What can hang from each mark
sogo: fiva ropelu vali vemak
vali: bepaf sogo
fiva: berof sogo
ropelu: pabir
bepaf: vali
pabir: ropelu
vemak: sogo

Known rows, with every way that one mark hangs from another
(vali (sogo (fiva berof) ropelu vemak)): [ 16.3  17.3   5.2   2.5  -1.5  -5.1  -4.3  23.0   7.5 -13.1  -4.8   8.3
  13.9   4.8   1.1   7.8   9.9  -0.6  25.3  14.7  -8.0  -2.0   6.5 -15.8
  -2.8  -7.6  31.7]
(vali bepaf (sogo fiva ropelu)): [ 23.3  15.0  -4.1  -2.6   6.1  14.1   2.7 -26.4   1.4  -1.9 -16.8   6.3
  12.2  13.2   0.9   8.4  10.1   1.9  15.7  14.8  -6.9 -14.5  27.2  -1.7
 -17.6   2.2  18.3]
(bepaf (vali (sogo fiva))): [ 35.9  15.2  -1.3  -3.2  21.4   9.8  -3.6 -24.7   2.0 -11.0  -8.3   3.0
  -4.7  31.8  -0.7  10.8  14.2  -3.1  15.4  44.1  -2.9 -23.4  22.8  -0.8
  -9.7   1.7  37.5]
(fiva sogo): [ 21.4   6.8   8.3   3.0  14.9  -2.1   1.4 -37.6 -17.4  -3.3  -3.8  15.5
 -42.0   3.7   0.4  11.0   3.5   1.8  10.5  -0.7   2.3 -41.3  25.6  -2.1
   3.5  -7.2  31.7]
(bepaf (vali (sogo (ropelu pabir) vemak))): [ 24.8  16.9  11.3   0.5  25.3   2.7   3.1 -12.0  -1.1  -8.4 -16.2   3.1
  -9.6  22.6   2.3  -2.7  -3.3  10.9   9.0  27.5  -7.4   7.0  33.0   8.0
  -9.3  -4.3  15.5]
(pabir ropelu): [ 42.3  14.1   7.4   7.9  24.1   5.0   9.4 -58.9 -12.3  -5.8 -11.6  16.9
 -36.9  11.5   2.0   0.7  -7.9  -4.0 -12.9   5.9   1.7 -23.1  39.0   0.1
   3.3  -5.5  28.1]
(fiva berof (sogo ropelu vemak)): [  3.1   8.9  13.0   7.2  -4.9 -22.9   2.2  10.8  -9.3  -5.9   3.5  12.7
 -19.6 -14.5   1.2   6.2   1.9  10.1  23.4   3.9  -2.7 -16.1   5.5  -9.1
   5.1 -17.2  27.0]
(ropelu pabir): [ 38.3  12.1   8.8   7.0  23.9   8.0   9.6 -61.4 -13.2 -10.8 -11.9  15.4
 -39.0  11.3   2.6   2.3  -9.8  -5.4 -10.5   7.0   2.6 -21.3  40.3   3.2
   6.4  -7.5  28.9]
(sogo vemak): [ 24.1  11.8  13.3   4.0  10.7   6.1  -0.1   0.5   6.2  -1.7  -5.4   7.5
 -21.3   4.5  -2.3  13.2   5.0   2.3   2.9 -20.7   2.3 -12.4  33.0  -3.7
  -1.8  -2.2  17.4]
(bepaf (vali (sogo (fiva berof) vemak))): [ 31.7  14.7   5.9  -3.6  21.9  -6.8  -1.7  31.7   7.1 -21.2  -4.3   1.1
   7.3  22.2   0.1   6.7  12.3   2.4  28.5  50.6  -2.8  -6.0   0.3  -9.7
  -9.0  -6.5  40.2]
(vemak (sogo fiva)): [ 42.9  11.7  -1.2  -3.0   1.2  13.1  -1.1   0.0  -1.5  -7.7  -1.9   5.8
  -9.9   2.2  -1.2  19.1  16.6  -9.9  29.0  -2.4  -1.1 -19.9  33.1 -10.7
   4.0  -1.2  25.8]
(sogo ropelu vali): [ 11.1  12.3  11.3   7.4  -9.5  -4.8   5.9 -21.2   9.7   5.8  -0.7   6.8
 -18.2   4.9   0.5   9.4   4.1 -12.9   1.7 -57.7  -5.5  -4.8  34.1   2.0
  -3.1  -8.6  12.1]
(sogo fiva (ropelu pabir) (vali bepaf) vemak): [ 28.9  16.4  10.5   2.5  10.5  17.6  18.8  50.5  12.5 -16.5 -11.0  -1.8
  -4.7 -13.8   2.2   6.0  -2.9  -4.9  14.9 -45.6  -4.5   6.5  28.7   1.3
  -9.9  -3.6  -9.6]
(bepaf (vali (sogo fiva (ropelu pabir) vemak))): [ 30.7  19.6   7.5  -0.1  19.7  15.0   2.1  11.9   1.8 -17.5 -11.8   2.1
  -4.5  13.5   1.5   0.0   0.7   5.3  17.9  41.1  -7.8  -2.9  27.5   1.5
  -6.0  -0.8  18.6]
(fiva berof (sogo (ropelu pabir) vali vemak)): [ 14.5  10.8  19.4   6.9  13.6 -23.4  12.0  36.0  -9.3 -20.4  -0.6   8.6
 -33.7 -13.2   4.0  -3.5 -10.0  -2.7  25.8 -38.2  -6.0  -2.1   7.6  -3.2
   4.4 -22.7  16.3]
(sogo (ropelu pabir) (vali bepaf) vemak): [ 22.5  13.4  14.8   2.3  16.8   6.3  19.3  27.1   7.5  -7.3 -16.5   0.0
 -11.7  -6.4   1.6   1.6  -6.5   0.2   8.2 -62.9  -4.9  15.9  35.4   8.3
 -13.3  -6.6 -15.8]
(vemak (sogo (fiva berof) ropelu vali)): [ 27.0  11.8   2.6   1.0 -14.7 -14.3   5.5  32.5   7.4 -10.8   8.0   2.0
   7.7  -6.1   1.2  13.0  13.0 -19.7  41.7 -38.2  -9.1   5.4  12.6 -14.2
   3.1 -17.1  20.1]
(vali bepaf): [ 28.6   8.3   2.4   0.6  16.7   8.0   9.5 -43.6  -4.4   0.9 -13.8   8.5
 -12.7   9.5   0.4  11.0   5.0   4.2  -4.5  -2.3   3.2 -16.8  34.4   3.5
 -11.6  -2.0  13.5]

Rows
[  7.0   8.2  13.5  -0.5   5.5  -2.0  11.9  48.8   3.8   1.2  -7.1  -1.3
 -17.1 -14.9   0.1   9.4   5.8   8.1  30.4 -65.8  -4.9  -4.0  20.8   3.6
 -16.4  -6.3 -12.1] : (fiva (sogo ropelu (vali bepaf) vemak))
[ 29.3  11.8   9.4  -2.3  13.2  -1.6  15.5  68.0  16.5 -20.1  -4.0  -4.1
   5.9  -6.3   0.3  13.1   9.7  -6.2  24.7 -35.7   0.2   2.4   1.5  -9.5
 -12.6  -9.3  10.8] : (sogo (fiva berof) (vali bepaf) vemak)
[ 17.9  15.2   0.8  -1.5   7.5  -2.6   4.6  29.1   6.9 -12.0 -12.1   3.9
  24.8   2.5   1.1   6.1  10.7   7.0  28.4  14.5  -6.6   5.2   4.2  -9.5
 -16.5  -5.4  23.3] : (vali bepaf (sogo (fiva berof) ropelu vemak))
[ 26.3  11.9  -1.8   2.6 -17.1 -11.2   0.2  -5.6  -3.9  -9.5   5.6   9.7
   8.5  -5.7   1.7  12.3  12.4  -8.4  32.7  16.0  -5.8  -5.8  17.5 -16.8
   6.9 -14.8  34.7] : (vemak (sogo (fiva berof) ropelu))
[ 27.7  19.5   6.9   3.4  14.7  -1.1   3.1  12.9  -4.0 -26.2 -10.4   9.9
   2.8   4.8   3.9  -1.6  -3.9  -2.4  19.8  26.2  -8.6   0.0  10.5 -10.7
   1.5 -11.5  34.1] : (vali (sogo (fiva berof) (ropelu pabir) vemak))
[ 19.0   5.8  11.9   3.0  14.9 -24.9   7.5  -3.7  -8.1 -13.9   1.8   9.5
 -35.5   2.6   1.3   5.4   2.9 -10.8  23.8 -32.4  -1.0 -23.8   2.1  -5.4
   0.1 -20.3  35.9] : (fiva berof (sogo vali))
[ 17.1  16.8   5.7  -0.7   3.3  -8.8  -1.5  27.3  10.8 -14.4  -2.3   1.1
  17.3  13.6   1.4   6.2  12.3   6.1  29.0  50.2  -8.1   2.0   1.8  -8.8
  -6.2  -7.4  37.0] : (bepaf (vali (sogo (fiva berof) ropelu vemak)))
[ 39.9  10.6   3.9  -3.8   4.6 -10.1   4.3  36.5   5.0 -18.1   5.6   1.1
   0.5   2.5   0.5  14.5  14.3 -22.0  42.1 -36.2  -4.6  -2.3  10.5 -15.3
   2.2 -15.1  33.0] : (vemak (sogo (fiva berof) vali))
[ 41.8  14.0   1.6  -4.3  11.0  11.8  17.7  25.6   0.7 -12.8 -10.6  -2.1
   0.7  -7.3   2.2   7.3   2.6 -11.5  34.0 -41.9  -8.5   8.4  37.2   0.7
  -8.8  -7.7  -1.0] : (vemak (sogo fiva (ropelu pabir) (vali bepaf)))
[ 18.7   9.5  16.3   0.7  20.5   0.4  16.7  39.1  -6.2 -10.3 -13.9   0.8
 -28.4 -15.0   3.1   0.9  -7.0   6.6  22.8 -55.5  -5.1  -1.5  25.2   8.7
 -11.6 -10.5  -7.7] : (fiva (sogo (ropelu pabir) (vali bepaf) vemak))
[ 24.4  16.4  15.6   7.8   1.5  -4.1  13.8  45.3   8.7 -26.7   1.3   4.6
  -9.1 -12.8   3.6   3.2  -4.2 -14.0  18.8 -26.4  -6.2   5.8  11.0  -9.2
   6.6 -17.2  13.4] : (sogo (fiva berof) (ropelu pabir) vali vemak)
[ 15.5  12.9   9.1   2.3  -5.0  -5.8  14.2  65.2  18.4 -13.3  -1.0  -3.2
  15.0 -14.8   1.9  10.9   8.7  -4.3  25.9 -37.9  -5.5   9.9   2.8  -8.7
 -12.5 -10.5   4.9] : (sogo (fiva berof) ropelu (vali bepaf) vemak)
[ 29.0  12.6  -1.4   1.9 -15.4   7.9  -3.0  -8.3   0.7   0.2   1.6   7.9
   1.1  -5.0  -1.2  16.7  14.8  -8.6  28.7  -2.7  -6.5 -12.8  37.3 -11.4
   5.1  -4.0  20.7] : (vemak (sogo fiva ropelu))
[ 30.2  14.2   4.0   2.8  10.9  -4.8  24.2   2.4  -1.2 -23.3  -7.0   6.1
  -0.3  -6.8   5.0  -0.5  -4.3 -11.6  12.4 -10.7  -5.1   1.2  11.7  -3.1
  -6.3 -16.6  16.9] : (sogo (fiva berof) (ropelu pabir) (vali bepaf))
[ 20.0  14.3  -6.0  -2.0   5.0  -3.6   5.7 -22.0  -1.9 -11.4 -13.2   8.2
  21.1  11.6   2.1   4.8   8.7   1.6  19.2  34.1  -6.8  -6.5   5.6  -8.5
 -14.3  -7.5  32.4] : (vali bepaf (sogo (fiva berof) ropelu))
[ 36.4  11.4   4.0  -2.8  13.6   1.2  17.1   1.7  -4.7  -4.0 -14.0  -0.6
  -5.4  -0.5   2.3   1.0  -1.2  -6.5  24.8 -58.5  -7.8  17.1  42.9   7.1
 -12.3 -10.8  -3.1] : (vemak (sogo (ropelu pabir) (vali bepaf)))
[  4.6   6.4  12.2  -0.6   5.2 -22.2  14.2  52.4   0.9  -7.2  -3.7   0.7
  -8.9 -15.3   2.3   5.8   3.9   6.8  33.1 -45.1  -4.9   1.0   0.6  -2.6
 -13.7 -17.2   3.5] : (fiva berof (sogo ropelu (vali bepaf) vemak))
[ 19.6  16.2   1.5  -2.1   7.2  17.7   0.1  25.9   9.1  -3.3 -16.1   1.1
  19.7   3.9  -1.1  11.7  12.0   8.0  22.6  -1.5  -7.2  -2.4  23.7  -3.6
 -18.5   6.0   5.7] : (vali bepaf (sogo fiva ropelu vemak))
[ 17.7  11.7   2.4   2.6  -7.4  -9.2  16.4  11.8  10.0 -11.6  -1.4   1.2
  10.9  -7.3   2.5   9.6   7.5 -10.4  18.0 -20.2  -4.9  -0.6   6.0  -6.7
 -10.7 -13.1  15.1] : (sogo (fiva berof) ropelu (vali bepaf))
[ 30.3  15.4   5.4  -1.4  18.4  -1.8  -3.6  29.0   5.2 -20.4  -6.7   4.1
   3.2  14.0  -0.4   8.0  11.7  -3.4  26.1  12.6  -3.4  -8.9   4.2 -15.0
  -4.5  -5.9  40.8] : (vali (sogo (fiva berof) vemak))
[ 17.1  11.6  15.8   7.6  10.8   1.0   5.7  -5.2 -17.8  -9.8  -7.7  14.0
 -39.6 -14.0   2.0   0.1 -10.1   9.1  14.3  -2.8  -2.7 -20.3  31.2   0.3
   7.5  -9.9  12.8] : (fiva (sogo (ropelu pabir) vemak))
[ 32.9  13.6   1.7  -5.9  25.2   3.0   4.3  31.4   3.8 -19.9 -15.3   1.3
  18.5  10.1  -0.7   7.4  12.9   3.9  26.1  16.4  -2.0  -3.0   1.5 -10.3
 -16.1  -2.7  30.8] : (vali bepaf (sogo (fiva berof) vemak))
[ 30.0  15.8   4.0   8.5  -1.4  15.6   8.4 -44.0  -6.7 -13.3  -5.5  15.3
 -23.3  -4.8   3.3   6.6  -4.6  -7.9  -1.2  19.6  -2.9 -22.6  35.8  -3.6
   9.9  -6.9  26.3] : (sogo fiva (ropelu pabir))
[ 38.8  13.9   0.2   2.3  -1.7  -7.6   8.2 -13.3 -13.4 -20.3   0.0  11.4
  -2.2  -6.5   3.8   4.5  -0.7  -9.4  28.1  27.9  -6.1  -4.4  23.0 -13.3
  12.3 -18.1  34.2] : (vemak (sogo (fiva berof) (ropelu pabir)))
[ 33.2  19.3   1.6   0.5  17.7  11.4   4.3 -39.7  -6.7 -15.8 -13.1   7.2
  -8.7  22.8   3.4   0.5  -1.8  -1.1  10.1  55.8  -8.5 -15.0  29.6   2.5
  -3.4  -5.0  32.9] : (bepaf (vali (sogo fiva (ropelu pabir))))
[ 26.8  15.7   6.6  -1.0  30.1  10.6   8.4  -4.8  -4.7  -6.1 -26.9   5.3
  -2.1  11.9   2.1  -4.1  -4.1  11.7   8.9  -4.1  -7.0   9.9  35.8   7.3
 -18.3  -0.9   5.9] : (vali bepaf (sogo (ropelu pabir) vemak))
[ 18.1  14.7   8.0   5.8 -13.5   8.6   5.2   1.6  14.4  -3.3   3.0   5.1
 -10.8  -3.1   0.8  14.4   9.1 -18.7  11.8 -45.4  -6.1 -14.4  28.5  -5.6
  -0.4  -5.3  14.2] : (sogo fiva ropelu vali)
[ 26.9  13.1   9.8  -3.4  29.2   2.6  -4.0   4.6   6.6  -2.8 -12.3   0.0
  -7.3  31.4  -2.2   8.4  10.7   8.3  14.6  15.4  -2.1  -2.4  26.3   3.1
 -15.2   1.4  22.2] : (bepaf (vali (sogo vemak)))
